What can hang from each mark:
Y: K
P: N Q
E: H T
T: E N Q
K: Q Y
N: P
Q: K T

Every row comes from one small tree of marks. Brackets hold a mark, then the marks that hang from it, in alphabetical order. Every link used is in the known rows. Which tree was each row made from?
Known rows:
[T [E H] Q]: [2.988,0.508,0.364,3.121,-2.900,0.748,-0.240,-0.426,-1.545,-0.127,3.614,-1.506,0.054,0.125,0.141,-0.950,-3.097,1.076,0.024,0.382,0.579,-0.938,-1.904,-0.046,1.927,-2.513,1.238,-0.012,-0.063,-1.955,-1.574,-0.882,-0.941,0.778,1.253]
[Q [K Y] [T [E H] [N P]]]: [2.653,2.015,1.735,2.283,-0.864,2.295,0.569,1.117,-3.458,1.649,-0.781,-0.007,1.654,-0.003,-2.591,2.082,-2.513,3.150,-1.672,-0.451,0.437,-0.914,0.155,1.061,1.504,-4.011,2.582,-2.423,1.645,-1.211,-0.175,0.278,-1.992,1.452,4.338]
[T [E H] [N P] [Q [K Y]]]: [3.399,2.368,1.703,2.064,-3.137,2.719,0.766,-0.123,-3.615,0.358,-0.503,-1.240,0.941,0.426,-3.165,0.532,-4.457,3.211,-1.367,-0.602,1.068,-1.086,-1.917,0.910,2.669,-5.127,2.271,-1.222,1.661,-2.677,-1.186,-0.945,-2.366,1.850,2.171]
[P N [Q [K Y] [T E]]]: [-2.007,2.290,0.875,0.149,-1.548,2.254,-1.102,1.611,-0.675,-0.227,-0.376,0.112,0.537,-1.116,1.464,1.164,-1.604,0.810,0.913,0.303,-0.170,-0.795,3.341,0.817,-0.605,1.147,2.756,-2.825,0.345,-0.981,1.548,-2.462,0.899,0.749,0.457]
[K [Q T] Y]: [-1.097,2.683,0.948,0.600,1.445,1.123,0.607,1.152,-0.628,0.408,1.792,1.871,1.514,-0.212,3.736,0.240,-0.519,2.139,1.760,1.075,-0.348,0.613,1.454,0.313,-0.275,1.509,0.906,0.103,-0.291,-1.742,1.472,0.762,-0.388,0.340,1.406]
[P Q]: [-1.517,0.801,0.135,-0.470,-0.780,0.499,0.023,0.187,1.093,-0.289,1.272,-0.154,0.108,-0.178,0.576,0.448,0.321,0.007,0.681,0.746,-0.017,-0.296,1.670,0.500,-0.648,0.385,0.765,0.211,-0.100,0.209,1.263,-1.244,0.401,0.068,-0.715]
[N P]: [0.557,-0.389,-0.140,-2.139,-0.125,0.535,0.595,-0.323,-0.803,0.929,-0.865,0.502,0.059,-0.121,-2.541,0.720,-1.180,1.030,0.171,-0.046,0.011,-0.359,0.133,0.098,0.274,-1.872,0.181,-0.666,1.020,0.112,-0.125,-1.569,-0.625,0.130,0.270]
[T [E H] [N [P [Q K]]]]: [0.327,1.592,0.742,1.200,-2.777,2.063,0.299,0.323,-1.754,0.960,0.180,-1.962,1.179,-0.143,-3.223,1.653,-2.499,2.093,-2.864,-0.082,0.553,-1.195,0.207,1.207,0.990,-5.676,2.238,-1.659,0.698,-0.579,-0.569,-2.561,-1.354,0.835,1.911]
[P N [Q K]]: [-4.320,1.388,-0.044,-1.413,-1.165,0.722,-0.961,0.555,0.498,-1.383,-2.194,-0.748,-0.483,-0.715,-0.215,1.555,-1.477,-0.561,-0.967,-0.941,-0.262,-0.825,2.581,0.549,-1.192,-0.105,1.432,-1.478,0.401,0.258,0.976,-1.994,1.561,-0.518,-1.358]
[K [Q [T [E H] N]] Y]: [0.735,3.819,1.502,4.770,-2.384,1.931,0.452,1.272,-2.353,0.434,3.827,-0.038,1.675,0.333,2.914,-0.091,-2.713,3.099,0.005,1.594,-0.567,0.265,-0.270,0.716,1.027,-1.518,1.259,0.135,-1.248,-2.901,-0.603,0.252,-1.765,1.610,3.099]
[Y [K [Q [T E N]]]]: [-0.294,3.557,1.370,1.296,-0.208,1.430,0.092,0.841,-1.890,-0.640,3.750,-1.600,0.748,-0.206,3.119,-1.205,-0.574,2.311,-1.322,0.750,-1.695,1.268,-0.364,0.308,0.416,-1.666,1.453,-0.949,-1.310,0.472,-0.786,-0.523,-0.309,-0.194,1.905]
[T E N Q]: [2.046,1.692,0.376,2.651,-3.902,1.559,0.257,-0.327,-2.341,-1.592,1.541,-2.549,-0.944,0.409,-0.721,-2.406,-2.092,1.472,-1.497,-0.405,-0.672,-0.276,-2.236,0.441,1.416,-1.567,0.591,-0.395,0.091,-2.270,-2.011,-2.716,-1.220,1.360,-0.483]
[P N [Q [K Y] [T [E H]]]]: [-1.293,2.334,1.257,2.161,-2.160,1.969,-1.260,1.647,-0.901,0.691,0.842,0.305,0.960,-0.714,1.313,2.270,-3.125,1.089,0.554,0.345,0.278,-1.406,2.929,0.754,-0.091,-0.535,3.163,-2.177,0.099,-1.136,1.212,-0.936,0.620,0.829,2.088]
[N [P [Q [K Y] T]]]: [-0.996,1.694,1.211,-2.456,2.149,1.890,0.908,1.090,-0.782,1.398,-1.502,1.858,1.588,-0.694,-1.293,3.049,-0.343,2.083,1.170,-0.399,0.375,-0.795,3.451,1.270,-0.497,-1.002,3.020,-1.943,2.395,0.121,2.906,-0.441,-0.116,0.223,1.634]
[P N [Q [K Y] T]]: [-3.514,2.600,1.029,-0.744,0.062,1.530,-0.616,1.466,-0.089,-0.964,-1.824,1.191,-0.031,-0.656,1.164,2.232,-1.374,0.582,0.949,-0.774,-0.316,-0.859,4.066,0.934,-1.454,1.877,2.543,-1.873,1.221,-0.213,2.512,-0.674,1.270,0.175,0.225]
[E H [T Q]]: [2.784,1.094,0.686,0.711,0.578,0.582,-0.312,-0.630,-0.790,-0.143,4.077,-0.677,0.508,0.821,-0.917,0.401,-2.239,0.288,-1.618,-0.968,0.423,-0.606,-1.646,-0.200,1.863,-1.564,0.668,0.995,2.008,-2.295,-1.561,2.775,-1.030,0.777,0.861]
[K [Q [T [N P]]] Y]: [-0.672,3.522,1.139,-0.053,-0.251,2.025,1.696,0.736,-2.611,0.171,0.499,1.397,0.837,0.240,-0.086,0.551,-1.855,3.708,0.357,0.176,-1.270,0.454,1.091,1.078,-0.142,-1.332,0.990,-0.444,0.836,-2.035,0.511,-1.058,-1.666,0.910,1.465]
[E [T N Q]]: [2.035,2.272,0.623,0.015,-0.743,1.431,0.089,-0.518,-1.748,-1.735,2.384,-1.489,-0.415,1.068,-1.522,-0.946,-0.897,0.577,-3.051,-1.600,-0.804,0.016,-1.712,0.244,1.378,-0.781,0.106,0.467,1.948,-2.697,-2.088,0.799,-1.125,1.352,-1.065]

Write each row's tree:
[0.217,0.935,0.653,0.464,0.576,1.522,0.051,1.066,-1.248,1.957,1.739,-0.115,1.488,-1.024,-1.470,2.682,-1.813,1.995,-1.180,0.487,0.407,-1.761,1.973,1.082,0.401,-4.354,3.357,-2.786,1.278,0.233,0.875,-1.430,-0.607,-0.185,3.536] -> [N [P [Q K [T [E H]]]]]
[-1.158,2.363,0.852,1.766,-0.449,1.773,-0.102,1.462,-1.317,-0.695,0.745,-1.631,0.531,-0.718,0.319,0.540,0.311,0.982,-2.851,-0.251,-0.845,-0.757,1.471,1.391,-0.340,-1.056,2.704,-2.442,0.470,-0.301,0.525,-1.631,-0.074,0.333,1.561] -> [P [Q K [T E N]]]
[-0.091,1.411,1.289,0.373,3.012,0.869,0.182,1.249,-0.903,0.289,-2.004,1.474,1.424,-0.395,0.922,1.756,0.411,1.113,0.280,-0.631,0.359,-0.210,1.852,0.515,-0.101,0.996,2.047,-1.550,1.456,-0.403,1.812,2.328,0.093,0.075,2.355] -> [Q [K Y] T]
[2.373,2.084,1.385,-1.479,2.169,1.889,-0.115,0.179,-1.102,-0.311,0.216,-0.103,1.623,0.282,-0.366,0.656,-0.504,0.731,-1.076,-1.263,1.306,0.097,-0.821,0.054,1.841,0.306,1.287,-0.098,2.579,-2.586,-0.066,2.563,-0.443,1.300,0.154] -> [E [T [Q [K Y]]]]
[0.417,2.989,2.005,3.839,-1.467,2.326,0.004,1.549,-1.491,0.603,1.255,-0.675,1.612,-0.134,0.659,1.867,-1.519,2.010,-1.248,0.168,0.278,-0.934,1.672,1.481,0.594,-1.727,3.194,-1.349,0.193,-1.313,1.183,0.898,-0.961,1.462,3.120] -> [P [Q [K Y] [T [E H] N]]]
[0.187,2.104,1.275,-0.493,-2.709,3.268,0.624,0.625,-1.800,1.066,-1.876,-0.956,1.630,-0.392,-2.280,0.795,-1.155,2.425,-0.690,0.315,0.805,-0.336,0.746,1.439,0.809,-2.976,1.953,-1.598,0.543,-1.271,1.052,-3.400,-1.158,1.919,0.496] -> [T E [N [P [Q [K Y]]]]]
[1.453,2.441,1.486,2.427,-0.311,2.155,0.032,1.488,-2.337,0.058,-1.021,-0.448,1.309,-0.296,0.225,0.442,-0.147,1.819,-1.577,-0.399,-0.078,-0.084,0.585,0.996,0.715,-0.245,2.140,-2.265,0.704,-1.392,0.217,0.521,-0.837,1.427,2.525] -> [Q [K Y] [T E N]]
[-0.799,1.883,0.801,1.812,1.864,0.483,0.319,1.063,-1.795,-1.140,-1.822,-0.515,-0.107,-0.233,-0.787,1.032,0.495,0.998,-3.675,-1.861,-1.012,-0.375,0.848,0.936,-0.487,-0.812,1.748,-2.071,1.628,0.332,-0.009,1.563,-0.150,-0.417,2.198] -> [Q K [T N]]
[2.420,0.934,0.676,-0.452,-0.588,1.202,0.245,-0.357,-1.965,1.233,2.039,-0.318,0.631,1.168,-4.443,1.753,-2.362,1.151,-3.671,-1.227,-0.359,-0.230,-1.092,0.419,1.381,-3.929,-0.154,0.154,2.146,-1.224,-1.926,1.261,-2.159,1.271,1.572] -> [E H [T [N P]]]
[-2.038,0.690,0.220,-2.981,0.912,1.203,0.598,0.249,-0.087,0.768,-1.916,-0.037,0.997,-0.751,-2.287,2.173,-0.225,1.228,-0.727,-0.596,0.654,-0.837,1.846,0.994,-0.280,-2.811,1.785,-1.480,1.495,0.553,1.459,-1.873,0.204,-0.466,0.169] -> [N [P [Q K]]]
[-2.350,1.620,0.533,2.085,-1.546,1.179,-1.474,1.518,-0.807,-0.235,1.474,-0.837,0.177,-0.980,0.639,2.000,-2.548,0.379,-1.013,-0.261,-0.484,-1.663,2.622,0.845,-0.450,-1.718,3.079,-2.733,0.060,-0.118,0.188,-1.422,0.735,-0.253,1.913] -> [P N [Q K [T [E H]]]]
[1.460,1.452,0.245,-0.698,-2.657,1.248,1.481,-0.883,-2.680,-1.509,-0.631,-1.068,-1.367,0.556,-3.894,-0.655,-2.980,2.071,-1.422,-1.496,-1.086,-0.694,-1.293,0.751,0.944,-3.184,0.566,-0.381,1.838,-1.597,-1.422,-2.479,-1.507,0.646,-0.729] -> [T [N P] Q]
[0.848,1.755,1.321,0.256,0.690,1.344,0.461,0.089,-1.133,-0.912,-1.726,-0.059,0.721,-0.078,0.288,0.271,-1.053,1.319,0.411,-0.726,1.245,-0.310,-0.195,0.356,1.054,-0.397,1.809,-0.279,1.315,-1.961,0.783,0.954,-0.170,0.669,0.304] -> [T [Q [K Y]]]
[1.259,1.437,0.467,2.733,-1.554,1.132,-0.083,0.817,-2.078,-0.163,1.919,-1.024,-0.320,0.010,-0.146,-0.709,-0.204,1.126,-1.932,0.010,-1.486,-0.190,-0.077,0.572,0.173,-0.264,0.971,-1.694,-0.016,-0.771,-1.011,-1.200,-0.850,0.958,1.569] -> [Q [T E N]]
[2.964,1.867,1.781,0.652,1.745,1.593,-0.301,0.055,-1.144,0.270,1.434,-0.062,1.986,0.671,-0.465,1.643,-2.078,1.009,-1.363,-1.224,1.866,-0.480,-0.753,0.116,2.345,-1.512,1.603,0.512,2.377,-2.968,-0.148,4.132,-0.949,1.321,1.593] -> [E H [T [Q [K Y]]]]
[-0.047,1.332,0.164,-0.737,-4.335,2.302,0.576,0.106,-1.538,0.613,1.150,-1.408,0.102,-0.210,-2.584,-0.393,-1.550,1.753,-0.799,0.722,-0.647,-0.355,0.320,0.988,0.316,-3.123,0.925,-1.017,0.241,-0.592,-0.507,-5.200,-1.299,1.374,-0.584] -> [T E [N [P Q]]]
[0.715,3.096,1.013,0.547,-1.932,2.889,1.179,1.018,-3.255,0.961,2.006,0.464,1.465,-0.174,0.490,-0.446,-2.194,4.016,0.428,1.285,-0.827,0.489,0.241,0.892,0.707,-1.911,1.201,-1.246,-0.117,-2.596,-0.277,-2.950,-1.972,1.601,1.735] -> [K [Q [T E [N P]]] Y]
[2.448,2.908,1.720,-0.117,0.651,2.515,0.131,0.027,-2.091,-1.319,-0.207,-0.847,0.897,0.811,-1.386,0.318,-1.000,1.186,-2.886,-2.010,0.605,0.229,-1.162,0.728,1.730,-0.394,1.175,0.058,2.579,-3.386,-0.707,2.407,-1.105,1.867,-0.073] -> [E [T N [Q [K Y]]]]
[0.391,0.783,0.033,-1.356,-0.868,1.623,0.395,0.769,-0.934,1.505,2.796,0.230,0.557,-0.980,-0.820,0.698,-0.746,1.639,1.005,1.177,-0.628,-1.023,2.114,0.976,-0.241,-1.703,1.931,-2.275,0.875,0.069,0.914,-4.360,-0.625,0.335,1.101] -> [N [P [Q [T E]]]]
[-0.865,2.013,0.716,-3.485,1.150,2.186,0.209,0.278,-1.156,0.431,-0.254,-1.151,1.222,0.183,-3.880,2.038,-0.060,0.944,-4.180,-1.407,-0.101,-0.205,0.797,1.306,0.365,-2.820,1.323,-1.069,2.744,-0.611,0.013,-0.678,-0.690,0.804,-0.025] -> [E [T [N [P [Q K]]]]]
[-0.317,2.215,0.517,2.183,-2.174,1.699,0.065,1.019,-1.236,-0.456,2.893,-1.246,-0.030,-0.305,0.591,-0.354,-0.269,1.030,-1.162,0.477,-1.564,-0.584,1.505,1.176,-0.385,-0.124,1.731,-1.438,-0.002,-0.864,0.225,-2.547,-0.486,0.952,0.562] -> [P [Q [T E N]]]
[1.466,2.371,1.427,-0.788,-1.050,2.141,1.452,-0.274,-2.957,-0.975,-3.360,-0.587,0.151,0.340,-3.497,0.545,-2.755,2.965,-1.042,-1.952,0.392,-0.535,-0.547,1.005,1.416,-3.219,1.662,-0.988,2.513,-2.169,-0.066,-0.868,-1.357,1.233,0.311] -> [T [N P] [Q [K Y]]]
[1.944,1.501,0.758,1.733,-0.522,0.789,-0.433,-0.113,-1.026,0.363,2.894,-0.966,0.760,1.319,-1.987,0.996,-1.376,0.136,-3.631,-1.077,-0.401,-0.002,-1.138,0.074,1.242,-1.774,-0.379,0.934,1.072,-1.463,-1.935,3.295,-1.496,1.272,1.063] -> [E H [T N]]
[0.995,3.410,1.511,1.218,-0.912,1.478,0.631,0.343,-2.936,1.025,4.254,-1.055,1.036,0.091,0.386,0.548,-3.232,3.565,-1.247,0.563,-1.336,0.431,-0.309,0.549,1.227,-5.349,1.879,-1.184,-0.418,0.515,-1.414,-0.520,-1.338,-0.135,3.426] -> [Y [K [Q [T [E H] [N P]]]]]
[-1.110,3.860,1.268,1.982,0.144,1.486,0.990,1.006,-1.673,-0.554,1.333,0.898,0.819,0.306,2.613,-0.147,-0.896,2.750,0.183,0.391,-1.264,0.620,0.728,0.877,-0.332,0.726,0.795,0.265,-0.238,-2.259,0.588,0.889,-0.939,0.890,1.170] -> [K [Q [T N]] Y]
[0.742,2.362,1.275,3.652,-0.555,1.533,0.123,1.324,-1.428,1.417,4.516,0.837,2.407,-0.202,3.849,0.259,-2.119,2.677,1.799,2.122,0.287,0.025,0.306,0.206,0.982,-0.780,1.480,-0.107,-1.340,-2.423,0.193,0.676,-1.133,0.995,3.278] -> [K [Q [T [E H]]] Y]
[0.563,2.290,1.678,1.020,-3.169,2.944,0.579,0.585,-1.946,1.662,-0.588,-0.832,1.932,0.020,-2.551,1.967,-2.788,2.668,-0.899,0.496,1.050,-0.958,0.372,1.363,1.386,-4.241,2.400,-1.099,0.639,-1.400,0.551,-1.640,-1.756,1.882,2.009] -> [T [E H] [N [P [Q [K Y]]]]]
[-1.477,2.216,1.385,-0.227,2.018,1.495,0.180,1.605,0.259,0.289,-0.793,1.176,1.463,-0.607,1.418,2.321,0.628,0.936,0.732,0.039,0.524,-0.557,3.439,1.188,-0.664,1.347,2.735,-1.156,1.250,-0.225,2.942,1.119,0.392,0.211,1.355] -> [P [Q [K Y] T]]
[-0.412,2.491,1.007,-0.147,1.242,0.901,-0.274,0.860,-1.012,0.314,4.357,-0.768,1.353,-0.855,4.297,-0.814,-0.158,1.819,0.426,1.222,-0.790,1.088,0.274,-0.125,0.332,-0.840,1.577,-0.999,-1.536,0.802,-0.005,-0.467,0.384,-0.802,2.232] -> [Y [K [Q [T E]]]]
[0.189,2.539,0.246,0.721,-1.919,1.999,0.943,0.712,-3.112,0.437,2.791,-0.454,0.523,-0.350,-0.073,-0.663,-1.860,3.434,-1.458,0.431,-1.540,0.219,-0.351,0.825,0.247,-3.055,0.976,-1.758,0.367,-1.647,-1.317,-3.568,-1.613,0.574,1.599] -> [K [Q [T E [N P]]]]
[-1.647,2.148,0.542,1.270,-0.512,0.835,0.501,0.785,-0.516,-1.214,1.502,-0.051,-0.679,0.139,-0.040,0.608,-0.261,0.661,-1.342,-0.185,-1.773,-0.548,2.202,1.368,-1.107,0.427,1.506,-0.591,0.741,-0.155,0.752,-0.676,-0.250,0.181,0.225] -> [P [Q [T N]]]
[2.728,2.227,1.005,1.910,-1.255,1.098,0.077,-0.633,-1.870,-1.080,3.736,-1.531,-0.113,1.475,-1.940,0.091,-2.706,0.622,-3.372,-1.376,-0.588,-0.497,-2.098,0.321,1.960,-2.337,0.349,1.080,1.874,-2.967,-2.226,2.289,-1.689,1.410,0.456] -> [E H [T N Q]]
[-1.635,3.340,1.677,1.227,0.890,1.834,0.615,1.438,-0.814,-0.640,-1.089,0.361,0.869,-0.062,0.467,1.882,0.054,1.511,-0.897,-0.808,-0.402,-0.479,2.927,1.687,-0.744,0.654,2.686,-1.113,1.345,-0.798,2.263,1.004,-0.241,0.759,1.072] -> [P [Q [K Y] [T N]]]
[2.765,3.032,2.040,1.732,0.275,1.968,0.022,0.030,-2.242,-0.821,0.910,-1.012,1.454,1.254,-1.661,1.302,-2.551,1.358,-3.173,-1.647,0.870,-0.379,-1.521,0.542,2.391,-2.267,1.450,0.621,2.367,-3.408,-1.107,3.856,-1.640,1.848,1.365] -> [E H [T N [Q [K Y]]]]
[3.286,2.789,1.939,-0.065,-0.063,2.531,0.676,-0.309,-2.937,0.394,0.042,-0.576,1.295,1.167,-4.330,1.983,-3.411,2.548,-2.860,-1.942,0.833,-0.702,-1.383,0.726,2.510,-4.057,1.619,-0.235,3.611,-3.101,-1.174,2.347,-2.189,1.884,1.651] -> [E H [T [N P] [Q [K Y]]]]
[1.755,1.971,1.343,0.462,-0.429,2.591,0.652,1.180,-3.355,0.819,-1.903,0.064,1.237,-0.422,-2.419,1.094,-1.332,2.830,-1.324,-0.753,-0.124,-0.336,0.412,1.217,0.899,-2.041,2.329,-2.832,1.665,-1.071,0.089,-1.319,-1.573,1.553,2.889] -> [Q [K Y] [T E [N P]]]
[2.256,1.332,1.167,1.206,-0.930,2.087,-0.012,0.315,-1.717,-0.394,-0.687,-0.888,1.196,-0.465,0.786,-0.727,-1.423,1.655,0.486,0.151,1.527,-0.377,-1.141,0.184,1.871,-0.711,1.851,-1.058,0.628,-2.443,0.123,-1.107,-0.456,1.334,0.710] -> [T E [Q [K Y]]]
[-0.050,1.741,0.361,-3.285,-0.870,1.966,0.480,-0.046,-0.892,0.394,1.971,-0.438,0.661,0.647,-3.531,1.025,-0.787,0.900,-2.528,-0.740,-0.924,0.003,0.679,0.985,0.336,-1.948,0.306,-0.081,2.215,-0.965,-0.456,-1.663,-1.201,1.310,-0.900] -> [E [T [N [P Q]]]]
[2.369,1.280,1.033,0.505,2.051,0.712,-0.408,-0.261,-1.121,-0.390,2.277,-1.120,1.176,0.421,-0.960,1.474,-1.571,0.253,-3.353,-1.567,1.042,-0.821,-1.234,0.040,1.878,-2.283,1.579,-0.074,2.644,-1.865,-1.326,3.662,-0.550,0.184,1.443] -> [E H [T [Q K]]]
[-1.449,2.495,1.381,-1.753,-0.946,2.458,1.115,0.405,-1.151,0.284,-3.292,-0.024,1.028,0.066,-2.760,1.909,-1.208,2.224,-0.685,-0.487,0.565,-0.218,1.608,1.521,0.109,-2.552,1.871,-0.803,1.504,-0.670,1.826,-1.328,-0.914,1.161,0.041] -> [T [N [P [Q [K Y]]]]]
